What can hang from each mark:
K_720: K_626
K_292: K_915
K_626: K_720 K_740
K_388: K_740
K_983: K_700
K_915: K_292 K_824
K_700: K_740 K_983
K_824: K_915
K_740: K_388 K_626 K_700 K_824

Known rows, with every way that one mark hangs from another:
K_740[K_388 K_824]: [ 3.50  2.09  0.63 -1.28 -6.28 -0.10  1.10 -1.67 -1.45 -0.59  2.08  1.55
 -2.71 -1.00  0.08  0.35 -0.05 -1.38 -1.54 -0.48 -0.82 -1.78  1.73 -0.11
  1.11]
K_626[K_720]: [-0.16 -1.30  1.26 -2.63  4.20 -0.69 -1.12  1.31 -0.13  0.48 -0.17  0.08
  5.32  3.55  4.21  0.64 -2.24 -2.56 -2.17 -0.29  2.19 -2.23  2.30 -3.48
 -1.85]
K_720[K_626[K_740[K_388 K_700[K_983] K_824]]]: [ 1.51  1.54 -0.63 -0.55 -1.69  0.11  2.02 -1.30  0.46 -1.66  0.46 -1.16
 -3.53 -0.82 -5.28  0.46 -1.64  2.95  1.67  0.51 -0.45  4.32 -2.75  3.22
 -1.57]
K_915[K_292 K_824]: [-0.66  2.98  0.94  0.21  2.28  0.62  0.96  0.42  1.11  3.50  0.45 -0.03
  0.23  3.99  0.19 -2.01 -0.09 -3.24 -2.17  2.08  2.56  3.10  2.37  0.22
  1.76]
K_740[K_700 K_824[K_915]]: [ 2.31 -2.23  0.56  0.14  0.95  0.70 -2.27  1.09 -1.65  0.45 -0.72 -0.01
  1.32 -4.39  0.50  2.62  1.64  2.64 -0.76  2.98  0.17  1.30  2.63 -1.65
  1.46]
K_740[K_626[K_720]]: [-1.32 -0.48  0.70 -0.78  3.48  0.66  0.89 -0.22  0.98  0.62  2.39 -0.64
  3.30  2.06  4.55 -2.66 -3.05 -2.90 -2.41 -1.62 -0.28 -3.24  1.70 -3.58
 -2.40]
K_626[K_740[K_700 K_824[K_915[K_292]]]]: [-1.92 -3.50 -0.93  3.32  3.39  0.48 -1.12  2.13  1.52  0.48 -1.93 -2.23
 -1.58 -3.72 -3.24  0.98  4.45  1.37  1.15  1.40  1.72  2.34 -0.41  0.02
  2.11]
K_720[K_626[K_740]]: [ 0.33 -0.21  0.16 -1.88  5.69 -1.10  3.10 -1.23  1.66 -1.19  0.93 -0.28
 -0.29  3.12 -3.78  0.03 -1.95  0.11  0.38 -2.35 -0.50  5.19 -3.58 -0.55
 -2.66]
K_700[K_740[K_388 K_626]]: [-1.66  0.34 -1.29 -2.61 -1.75 -1.57  3.62 -1.55 -0.22  0.53  0.06  2.53
 -1.11  3.15  1.69  0.05 -0.41 -2.66  0.12 -4.79 -2.62 -2.67 -0.11  0.82
  0.97]
K_824[K_915]: [-0.18 -2.21 -0.32 -3.25  4.44 -1.85 -1.43  1.80 -0.33  1.35 -2.50 -0.14
  3.51  1.06  2.92  1.95  2.35  0.30 -1.24 -2.01  0.50  1.36  1.22 -4.09
  0.51]
K_740[K_388 K_700 K_824]: [ 2.23  1.06 -0.79 -0.93 -6.35  0.55  1.12 -1.73 -2.19 -1.12  1.84  0.08
 -2.30 -3.91 -0.76  3.45 -1.38  0.62  0.01  2.13 -0.94 -1.67  3.48  1.81
  1.49]
K_292[K_915[K_824]]: [ 0.51  0.87 -0.35 -1.29  3.79 -1.74 -0.06  0.48 -1.46 -2.00 -2.05  2.05
  4.00  0.99  1.71  1.33 -0.51 -0.99 -1.66 -0.75  2.59  2.28  1.32 -5.26
 -0.19]
K_388[K_740[K_626[K_720] K_700 K_824]]: [-1.28 -0.64  1.70  3.19  0.30 -0.20 -2.16 -0.16 -0.95  0.13  4.78 -0.01
  1.66 -2.14 -1.60 -1.25 -1.68 -0.18  1.21  2.65 -1.06 -0.39 -0.71  0.20
  0.47]
K_740[K_824[K_915[K_292]]]: [ 1.80 -1.19  1.82  1.44  1.65  0.63 -1.99  1.29 -0.16  2.15 -0.57 -0.54
 -1.08 -0.62  1.15 -2.47  3.31  0.31 -2.20  0.60  1.61  1.52  1.53 -2.14
  1.92]
K_740[K_388 K_626]: [-1.48  2.18 -2.01 -2.38 -3.73 -0.15  3.65 -2.49  0.26 -0.17  3.27 -0.83
 -1.82  0.61  1.81 -1.09 -2.53 -2.53 -0.95 -3.77 -2.59 -3.11  1.83 -0.67
 -0.48]
K_983[K_700[K_740]]: [ 1.43  1.97  0.61 -3.65  4.65 -0.41  1.54 -2.64 -1.65 -1.15 -2.29  4.66
  3.81  6.10  4.31  3.46 -0.60 -1.59 -0.25 -1.08 -2.32 -2.27  0.40 -0.11
 -0.53]
K_626[K_740[K_700[K_983]]]: [-3.60 -1.43 -3.63  0.31  1.42 -0.26  0.85  1.62  2.06  0.04 -3.63 -0.52
  1.90  0.54 -0.90  3.39 -0.85  0.19  2.34  0.24  0.51  3.43 -2.40  0.66
 -1.68]
K_626[K_740[K_824]]: [ 0.41 -1.51  0.32  2.30  1.87  0.06  0.67  0.67  2.11 -0.70 -0.40  1.44
 -0.62 -0.75 -2.08  0.23  2.14 -1.68 -0.26 -0.83  0.31  2.08 -2.74 -1.76
 -0.10]
K_983[K_700]: [ 1.96  2.94  0.33 -3.75  3.94  0.61  1.23 -3.07 -1.16 -1.43 -0.37  2.49
  3.94  4.74  4.55  3.07 -2.49 -1.28 -1.18  0.19 -2.06 -1.92  1.63 -1.52
 -1.88]
K_626[K_720 K_740[K_700]]: [-3.36 -3.88 -0.95  0.18  5.94 -0.56 -0.88  2.40  1.51 -0.95 -1.52 -2.02
  3.86 -0.56 -0.34  3.51  0.00 -0.92  0.93  1.01  2.62 -1.75  0.48 -1.13
 -1.09]
K_388[K_740]: [-2.34 -0.01 -0.24 -1.05  1.36 -3.18 -0.58  0.20 -0.41  0.70  1.87  1.68
  3.02  3.68 -1.28  1.39 -1.62 -2.09  1.76 -1.12 -1.06  3.30 -2.82 -0.92
 -0.02]
K_720[K_626[K_740[K_824[K_915]]]]: [ 2.59 -0.96  1.71 -0.29  5.12 -0.51  0.69 -0.36  1.21 -1.11  0.61 -0.39
 -1.53 -0.17 -4.65 -1.12  1.68  2.12 -0.38 -1.18  0.13  5.10 -3.40 -1.15
 -0.92]
K_700[K_740[K_824[K_915]]]: [ 2.03 -2.51  1.84 -0.72  2.27 -1.58 -1.10  1.24 -0.98  1.10 -3.17  4.04
  0.85  1.45  1.44  0.36  4.37 -0.44 -0.90 -1.69 -0.27  0.84 -0.95 -1.62
  2.40]

Rows:
[-1.72 -1.97  0.85 -1.23  4.07 -0.99  1.26  0.26  0.46  1.02 -0.70  2.60
  2.93  4.56  3.73 -1.34 -0.75 -2.97 -1.00 -3.24 -0.63 -2.70 -0.15 -1.60
 -0.52]
K_700[K_740[K_626[K_720]]]
[-2.68  0.16 -1.62 -0.13  0.49  1.76 -0.25  0.64  0.43  1.25 -0.36 -1.85
  3.99  0.68  4.84 -0.75 -5.34  0.50 -0.17  1.69  0.01 -1.32  1.91 -0.17
 -3.40]
K_740[K_626[K_720] K_700[K_983]]
[-0.90  0.33 -2.55  1.73 -5.16  0.37  0.27  0.54  0.83 -0.87 -1.96 -0.54
 -2.82 -3.12 -2.93  2.47  1.07  1.04  2.30  0.90  0.29  0.98 -1.43  2.77
  0.36]
K_626[K_740[K_388 K_700[K_983] K_824]]
[ 0.72  0.34  1.73  1.71 -1.63  0.92 -1.29  1.25  0.34  2.14 -3.09  3.55
  1.25  3.53  4.36 -4.68 -0.15 -0.84 -0.82 -0.51 -0.17 -0.90 -2.29  0.46
 -1.39]
K_700[K_740[K_626[K_720] K_824] K_983]
[-1.47  1.42 -0.33  3.33 -3.66  0.13 -1.59 -0.23 -0.55  0.86  2.66  1.00
  0.42 -1.19 -1.45 -1.79 -2.59  0.94  2.36  2.59 -2.28  3.59 -3.08  1.81
 -0.25]
K_388[K_740[K_626 K_700[K_983] K_824]]
[ 0.31 -2.82  0.43  1.97  3.22 -0.58 -1.30  2.02  1.61 -0.31 -1.88  0.29
 -0.46 -2.12 -2.23  0.33  5.53 -0.03 -0.37 -1.19  0.91  1.78 -2.27 -2.63
  1.30]
K_626[K_740[K_824[K_915]]]
[-0.68  1.25 -2.24 -2.35  0.38 -0.92  2.81 -1.20  0.77 -1.30 -0.29 -1.91
 -1.77  1.14 -4.52  1.90 -2.95  2.38  2.34 -0.99 -0.49  4.53 -2.51  3.04
 -2.32]
K_720[K_626[K_740[K_388 K_700[K_983]]]]
[ 2.39  0.07  3.18  2.22  0.50  2.11 -0.44 -0.59  0.42  0.18  3.85  0.65
  1.11 -0.87  3.24 -4.90 -1.34 -1.84 -3.62  0.58 -0.28 -3.29  1.42 -3.31
 -1.17]
K_740[K_626[K_720] K_824]
[-0.34  0.22  2.76  3.05  0.23 -0.73 -2.19 -0.01 -0.26  0.26  4.75  1.04
  1.33  0.33 -0.92 -3.81 -0.50 -1.70  0.08  0.47 -0.86 -0.35 -2.25 -1.35
  0.19]
K_388[K_740[K_626[K_720] K_824]]
[-2.52  0.93 -3.05 -0.26 -1.35  1.56  1.74 -0.55  0.89  1.21 -0.15 -0.71
  2.29  0.34  3.91 -0.22 -5.43  0.39  0.41  0.81 -2.02  1.62  0.52  0.14
 -3.23]
K_740[K_626 K_700[K_983]]
[ 0.43  0.88 -0.28 -0.28 -5.28 -0.99 -1.90  1.89 -0.79  2.87 -5.89  1.92
 -3.11  2.84  1.46 -1.87  4.18  1.06  0.71 -1.44  0.91  0.76 -1.06  3.38
  2.76]
K_700[K_740[K_388 K_824[K_915[K_292]]] K_983]
[ 0.85  1.96  0.78  0.46 -6.05  0.25 -0.50  0.35 -0.37  1.35 -2.52  2.70
 -1.33  2.35  3.12 -3.67  0.38 -0.67 -0.13 -1.40 -0.39 -3.05 -1.23  2.31
 -0.01]
K_700[K_740[K_388 K_626[K_720] K_824] K_983]
[-3.63 -2.59 -1.55  0.40  3.72 -0.25 -1.92  3.14  1.79  0.10 -3.69 -1.80
  4.16  0.71  0.47  2.63 -0.58  0.14  1.42  1.52  3.14 -0.31 -0.82  0.13
 -2.07]
K_626[K_720 K_740[K_700[K_983]]]
[ 3.15  0.48  0.86 -1.56 -4.28 -0.77 -1.36  0.10 -1.80 -0.19 -0.02  0.08
 -2.36 -2.83  0.12  0.55  3.94  0.75 -1.50 -1.01  0.01 -1.93  2.32 -1.17
  2.92]
K_740[K_388 K_824[K_915]]
[ 0.49 -1.61  0.77  1.19  5.37  0.51  0.83 -0.18  1.31 -0.25  0.49 -2.71
 -2.84 -1.24 -5.64 -0.92  0.83  3.13  0.79  0.78  0.99  5.48 -1.61  1.28
 -0.05]
K_720[K_626[K_740[K_700 K_824[K_915[K_292]]]]]
[ 2.30  2.25  1.38 -1.77  0.81  0.28 -0.34 -2.31 -2.30 -0.33 -2.09  2.20
 -1.37  3.02  2.30  1.23  3.77  0.23 -0.30 -0.33 -1.04 -3.94  2.12  2.14
  3.00]
K_983[K_700[K_740[K_388 K_824[K_915[K_292]]]]]
[ 1.20  0.21  0.74 -0.03  1.80 -0.40  1.51 -0.70  1.25 -0.60  0.99 -2.71
 -5.17 -0.33 -5.85 -2.13  2.49  2.15  0.31 -1.41  0.89  3.35 -1.97  1.50
  0.79]
K_720[K_626[K_740[K_388 K_824[K_915[K_292]]]]]
[ 0.21 -1.37  1.26  1.20 -0.38 -0.30 -1.41  1.44  1.09 -1.48  0.15 -0.94
 -1.16 -1.67 -1.83  0.17  3.24 -1.67 -0.48 -0.44  2.68 -4.19  0.05 -0.48
  0.93]
K_626[K_720 K_740[K_388 K_824]]
[-1.50  0.69  1.01  3.33 -2.24  0.19 -3.31  0.72 -0.70  1.06  2.68  0.17
  1.75 -1.12 -0.63 -2.42 -2.29  0.75  2.02  3.41 -0.56  1.14 -1.90  1.29
 -0.56]
K_388[K_740[K_626[K_720] K_700[K_983] K_824]]
[ 1.65  0.49 -0.08 -0.65  0.36 -0.06  2.85 -1.98  0.29 -2.28  2.08 -1.26
 -3.55 -1.74 -6.19  1.23 -1.24  2.05  1.13  0.06 -0.74  3.24 -1.69  2.30
 -0.67]
K_720[K_626[K_740[K_388 K_700 K_824]]]
[ 0.71  0.10  2.05  1.93 -2.63  1.45 -1.95  0.32 -0.26  1.32  2.66 -3.95
 -4.00 -3.20  1.29 -5.53  3.60  0.25 -2.47 -0.58  1.42 -6.01  4.19 -0.50
  2.67]
K_740[K_388 K_626[K_720] K_824[K_915[K_292]]]
[-1.58 -0.98  2.86  3.76  2.04 -0.74 -4.08  1.58 -0.15  2.16  3.49 -1.45
  0.01 -0.66 -1.27 -5.24  2.83 -0.18  0.32  0.71  0.64 -0.07 -1.13 -1.04
  2.21]
K_388[K_740[K_626[K_720] K_824[K_915[K_292]]]]
[ 2.88  3.07  2.27 -1.32  0.28  1.24  0.72 -3.50 -2.03 -1.83  0.69  3.20
  0.26  2.65  3.55 -0.03  0.64 -1.03 -1.07 -0.42 -2.37 -6.96  1.80  1.09
  0.68]
K_983[K_700[K_740[K_388 K_626[K_720] K_824]]]
[-0.94 -0.96 -0.68  1.73 -2.93  0.55 -2.32  2.11  0.61 -1.02 -2.10 -1.80
 -0.53 -2.53 -1.42  1.75  1.45  1.00  1.22  2.33  2.92 -2.63  0.10  2.22
  0.20]
K_626[K_720 K_740[K_388 K_700[K_983] K_824]]
[-3.50 -1.36 -3.85 -1.12 -0.51 -1.14  2.43 -0.01  1.10 -1.47 -0.83 -1.64
 -1.07 -1.56 -2.82  5.33  0.43 -0.66  2.49 -1.17 -0.09 -0.31  0.07  1.54
  0.57]
K_626[K_740[K_388 K_700]]
[ 1.78 -0.38 -0.05 -0.94  1.58 -0.55  1.36 -1.02 -0.10 -1.97  0.95 -2.12
 -3.34 -2.61 -6.26  1.43  1.08  3.49  1.21 -0.26 -0.23  3.29 -1.35  1.67
  0.30]
K_720[K_626[K_740[K_388 K_700 K_824[K_915]]]]
[ 0.88  2.19 -0.27  1.55 -7.79  2.64 -0.77 -0.66 -1.08  0.01  1.60 -1.76
 -1.84 -3.82  1.95 -2.06 -2.92  1.49 -0.29  2.69 -0.26 -4.45  3.19  2.32
 -0.74]
K_740[K_388 K_626[K_720] K_700[K_983] K_824]
[-2.35  1.19 -3.40 -2.09 -3.93  0.72  3.74 -2.49 -0.51 -0.63  3.23 -2.04
 -1.29 -2.20  1.09  2.11 -4.08 -0.55  0.73 -0.95 -2.76 -3.19  3.51  1.19
 -0.13]
K_740[K_388 K_626 K_700]
[ 2.00  0.99 -0.40  0.83 -3.73  1.71 -0.89  0.36 -0.99  0.65 -1.55  1.62
  1.21 -1.10  2.03  1.09 -3.01  1.72 -0.10  3.98 -0.15  2.90  0.48  0.69
 -1.52]
K_740[K_700[K_983] K_824]
[-1.40  1.31 -0.51 -2.20 -2.02  0.01  1.56 -1.16 -0.14 -0.18  3.26 -1.90
  0.04  0.99  2.90 -1.57 -2.24 -2.50 -1.64 -2.85 -0.65 -6.16  3.14 -1.14
 -0.81]
K_740[K_388 K_626[K_720]]
[ 1.87  1.05 -1.53 -0.94 -7.41  0.34 -2.55  1.02 -2.30  0.41 -2.85 -0.97
 -1.79 -4.35  0.48  2.44  1.64  3.91  0.81  2.26  0.33 -0.14  2.32  2.08
  1.80]
K_740[K_388 K_700[K_983] K_824[K_915]]
[-0.74 -1.15 -1.61  2.92 -0.60  0.90 -0.40  1.42  1.59 -0.39 -2.65  0.42
 -0.15 -1.96 -1.80  1.64  0.48  0.77  1.53  1.91  0.55  3.20 -2.57  0.90
 -0.82]
K_626[K_740[K_700[K_983] K_824]]
